Each row was made from one walk, in order. Every step used is in the known rows, and no mark comes twice. Write each row's walk.
Known rows
V J C: [ 13.1  27.3 -17.6   8.8  10.0   4.2 -22.2  -0.5 -17.6 -14.3 -46.5  -4.4
  -5.9 -14.1 -17.0  20.7   4.9   1.5 -19.2   3.3 -10.0  -3.4 -12.9]
A R V N: [ -9.3  11.6  45.5 -31.9  -5.2  10.9   8.0 -17.4 -21.7  21.2  13.1 -13.7
  20.5   2.8 -11.8  38.7  29.3  33.2   0.9  41.5 -23.0 -29.3  40.2]
A R V: [  0.5  -3.1  41.7 -27.9 -16.5  12.0   4.6 -42.2 -28.4  26.6  17.0  -6.5
  14.0  -8.7  -1.1  27.4  21.3  28.2   8.1  35.7  -1.5  -5.7  34.0]
C J V N R: [  5.5  12.7   3.7 -24.3  14.1  31.3  11.1  17.6 -31.5 -27.4  19.6 -14.5
  -3.9  10.5 -20.9   6.4  48.4  31.6 -17.5  57.1 -17.1 -36.8   9.5]
A R V J C: [ 13.1  24.7   9.5  -9.0  -0.7  10.7 -19.2 -27.6 -35.2   2.1 -35.6  -8.1
   2.7 -19.7 -18.9  37.3  18.0  20.3 -13.4  25.6 -11.5  -8.0   8.8]
J V R A: [ 22.3  16.3   2.2 -21.9  14.8  11.1  19.4  -3.6 -53.6   6.3  28.4 -24.7
  11.1 -50.2   2.6  25.1  18.1  19.8 -20.8  28.3 -30.8 -14.3  13.5]
C J V: [  0.8  -2.2  -0.6 -26.1  20.6   6.4  39.0   3.9  -9.5 -31.3   3.7 -10.3
 -20.0 -10.7 -26.9  27.1  17.7  15.9 -23.7  19.5  -7.0  -2.8   9.9]
N R: [ 12.1   2.3  -5.6   0.7  -6.4  25.9 -17.6   2.4 -26.4  -7.3  17.5  -0.4
   1.5   9.6   5.4 -24.1  27.2  12.7   1.4  34.0   4.9 -16.7  -7.6]
A R: [ 11.6 -18.6  22.4 -16.6  -5.9  12.3   4.5 -27.6 -27.4  14.1   6.0  -9.8
 -17.7 -12.6  -3.4  -2.6   1.1  13.9  12.8  15.1  -5.8 -13.4  11.1]
V R J C: [ 17.0  21.7 -24.2  -0.1 -22.8   9.2 -30.1  19.2 -50.0  -5.8 -19.7 -12.2
  -7.1  -2.4  -9.2  25.1  12.3  10.2 -18.7 -14.1 -22.6  -6.6  -7.7]
A R J V: [ 22.1 -20.0   7.0 -33.8 -21.8   4.1  22.2 -21.9 -33.5   1.3  18.1   6.8
   0.4 -29.2  -3.2  37.0  -5.8  29.1 -12.7  28.4  -1.4  -3.2   7.4]
V J C Z: [  6.3  23.5  -6.7   9.9  16.8  13.4 -11.4  11.2 -17.3 -25.6 -25.7   8.9
 -10.3   1.1 -36.8  17.6  32.9   1.8 -13.6 -14.1 -21.3 -11.7 -44.1]
A R J C Z: [  8.6  -2.3  -0.2  -2.4 -16.3  20.8 -12.4   3.7 -35.1  -9.0  -6.2   4.1
 -25.2   2.6 -32.8  13.2  37.1  11.2  -6.6 -25.7 -25.8 -13.3 -35.6]
Z C: [ -6.9  19.8 -34.7  18.7  -6.3 -11.4  19.8 -12.6  -2.4  13.9 -10.7  -4.4
  -8.6   3.7  -4.1 -22.6  16.6  10.7   5.7 -21.4  10.1   9.0 -13.3]
Z C J R: [-20.3  23.0 -27.3  -7.7   9.5   6.5  42.7  -4.1 -23.0 -38.0 -15.1 -15.5
 -20.2   5.7 -29.6   4.8  20.9   5.1 -30.6 -16.7 -10.1  -6.0  10.0]
A R J C: [ 15.4  -6.5  -7.9  -7.8 -31.0  13.3 -23.8  -8.6 -40.1   6.4 -22.8 -10.8
 -24.6 -11.5 -13.6  15.0   9.8  13.2 -11.3 -11.0 -16.4  -4.8  -2.4]
C J R N: [-14.3  11.4  12.6 -35.2   1.8  17.0  27.3   5.0  -1.2 -26.3   9.3 -13.3
  -5.3 -13.3 -33.6  26.0  15.2  18.0 -22.0 -18.0 -20.4  10.7  25.0]
R V: [ -8.4  12.7  23.3 -14.2 -12.6   2.1   1.3 -19.6  -6.3  15.9  12.2   1.1
  27.2   0.8  -0.1  28.8  19.0  17.5  -2.5  23.7   2.3   4.1  24.9]
N R J: [ 12.2   2.2  -3.2  -2.6 -37.2  29.7 -20.4   2.9 -34.0  -0.4  18.9  14.6
  18.8  14.5   9.3   7.9  14.3   6.6  -4.9  25.9  19.3  -2.9 -15.0]
N R V J C Z: [  7.9  31.9   2.4   3.2   7.9  28.4 -20.2   2.4 -33.7 -20.8 -10.3   9.1
   4.9   7.7 -34.1  19.1  57.6  17.4 -14.4  14.4 -17.5 -18.6 -35.5]
Z C J V: [ -4.7  10.7 -22.5 -13.2  17.7  -0.6  51.9  -4.6 -10.3 -22.1  -3.8 -13.5
 -25.1  -8.2 -29.3  12.6  27.1  24.2 -20.3   6.0  -1.5   2.9   0.9]

Write each row's walk
[  9.4  18.6 -14.0   3.6  -9.6  18.3 -17.2  27.1 -43.3 -17.9  -4.0   3.5
 -11.7  10.5 -29.9  22.0  39.1   8.8 -12.7 -28.0 -31.0 -13.5 -39.4] -> V R J C Z
[ 14.5  -7.0  -8.3 -23.8 -18.2  -3.6  20.2  -3.6 -15.8  -7.4  14.8  12.8
  11.2 -20.7  -1.8  39.2  -7.1  20.5 -21.1  19.8   2.1   6.2  -0.8] -> R J V
[  5.1  30.8  -4.2 -31.8   7.5   7.7  33.0  12.1 -24.2  -5.0  19.9 -21.9
  -2.9 -21.5 -30.2  28.9  30.1  42.1  -4.7  -4.9 -17.7  10.4  11.6] -> Z C J V R N
[ 12.7  21.9  -3.1 -26.9  23.0   9.2  25.2  20.6 -48.4 -30.6  12.4 -19.9
  -6.1  -8.6 -18.9  36.0  19.2  21.2 -16.3  25.8 -19.8 -16.8  12.1] -> C J V R
[  2.0   6.8 -13.0   8.0   7.7   9.5  -9.9  16.7 -12.6 -19.0 -12.0  -0.7
 -28.0   5.8 -34.3  -2.7  41.4   6.1 -10.0 -31.9 -33.0 -13.3 -35.5] -> J C Z
[  1.8  31.1   3.3   3.0  10.5  14.7 -10.3   0.7 -20.2 -17.6 -18.5  10.0
   4.8   1.7 -37.0  31.8  43.1  11.4 -15.1  -1.5 -19.3 -10.3 -31.4] -> R V J C Z
[ 14.1  36.7  -5.5  -0.3  -0.5  18.7 -30.3 -11.3 -35.3  -8.1 -29.5  -4.5
  13.0  -8.2 -14.2  27.3  31.7  19.9 -20.3  36.8  -5.8  -9.0  -1.5] -> N R V J C
[  5.3  23.5   4.9 -14.4  13.5  16.3  19.9 -23.9 -35.0 -10.5   0.8  -7.4
  24.5 -46.9  -2.2  30.8   1.5  -3.4 -37.5  22.7 -16.5  -9.4  10.7] -> V J R A
[ 14.7   5.3   4.6  -3.3  -0.7  35.4  -5.6 -13.0 -37.3  11.3  27.7 -16.5
   6.4 -24.8   8.7 -16.7  35.5   7.7  -9.6  33.2  -8.4 -14.2   0.0] -> N R A
[-18.6  26.9  22.7 -30.7  -2.0   0.7  14.9  -3.0 -15.1  -5.6   9.1  -8.2
  33.2   3.8 -14.3  45.5  24.0  27.8 -25.2  30.4 -30.9 -28.5  41.9] -> J R V N
[  4.8  15.4  -9.0   1.0 -11.6  28.9 -20.9  27.1 -33.9 -20.1  -0.1   3.8
 -11.2  20.0 -35.0  10.5  56.7  16.1 -15.7  -8.8 -32.4 -27.4 -38.8] -> V N R J C Z
[ -9.1  11.7   5.6 -18.9  14.8  25.5  33.3 -10.8 -35.0 -19.7   7.4 -25.5
  -5.5 -30.5 -17.5  17.3  23.2  -3.2 -38.5   3.8 -25.8  -9.2  20.8] -> C J R A
[ -0.2  23.2  11.5 -30.4  -0.2   6.9  15.5  -9.1  -2.4 -16.5   1.5   4.4
  26.1 -29.8 -18.3  39.2  -6.9  17.5 -20.3   0.9 -10.4  12.0  13.8] -> V J R N
[ 10.7  30.8 -10.2 -15.8  20.4  17.7  38.6  -4.6 -57.4   1.3  19.0 -33.6
  -4.0 -38.1 -12.7  19.6  38.0  20.4 -21.3  16.9 -24.0 -10.2   9.2] -> Z C J V R A
[  9.3   8.2 -14.7   7.0 -15.6  29.2 -22.8  18.6 -34.1 -19.9  -0.2   8.3
 -16.6  14.8 -28.4   1.6  50.6  10.9 -13.3 -16.0 -22.1 -15.0 -45.7] -> N R J C Z
[  1.9  21.8 -14.5 -14.1   9.8  25.1  20.3  10.5 -31.4 -20.9  14.1 -16.2
  -8.3  13.1 -22.6  -5.2  56.8  36.7 -15.5  46.3 -11.4 -33.8   2.2] -> Z C J V N R
[ 11.7  20.3  -1.0  -7.6 -28.3  13.9 -11.0  15.2 -46.9   2.0  12.0   6.1
  25.0   7.2   7.1  38.8  -2.7   2.6  -4.3   7.3   2.8  -0.6  -5.9] -> V R J
[ 13.5  21.4   6.8  -8.5   9.9  18.4   3.4  -0.3 -50.3  14.3  22.2 -25.1
  12.6 -32.4   6.4  13.7  18.5   4.7 -10.0  14.5 -24.0 -13.0  10.6] -> V R A
[  6.7  25.0  41.7 -19.4  -0.7  16.3   2.0 -43.8 -29.2  12.1  -7.5  10.1
  38.0 -13.6  -4.9  54.6   4.7  14.4   0.8  57.8  17.5  -1.7  15.1] -> A R V J
[  6.3  11.6   5.2  -9.4 -33.4  31.9 -17.7  13.0 -33.3  -0.9  19.3   9.6
  23.9  20.7   2.8  19.0  21.9  11.7  -8.7  34.9   4.3 -18.6  -6.4] -> V N R J
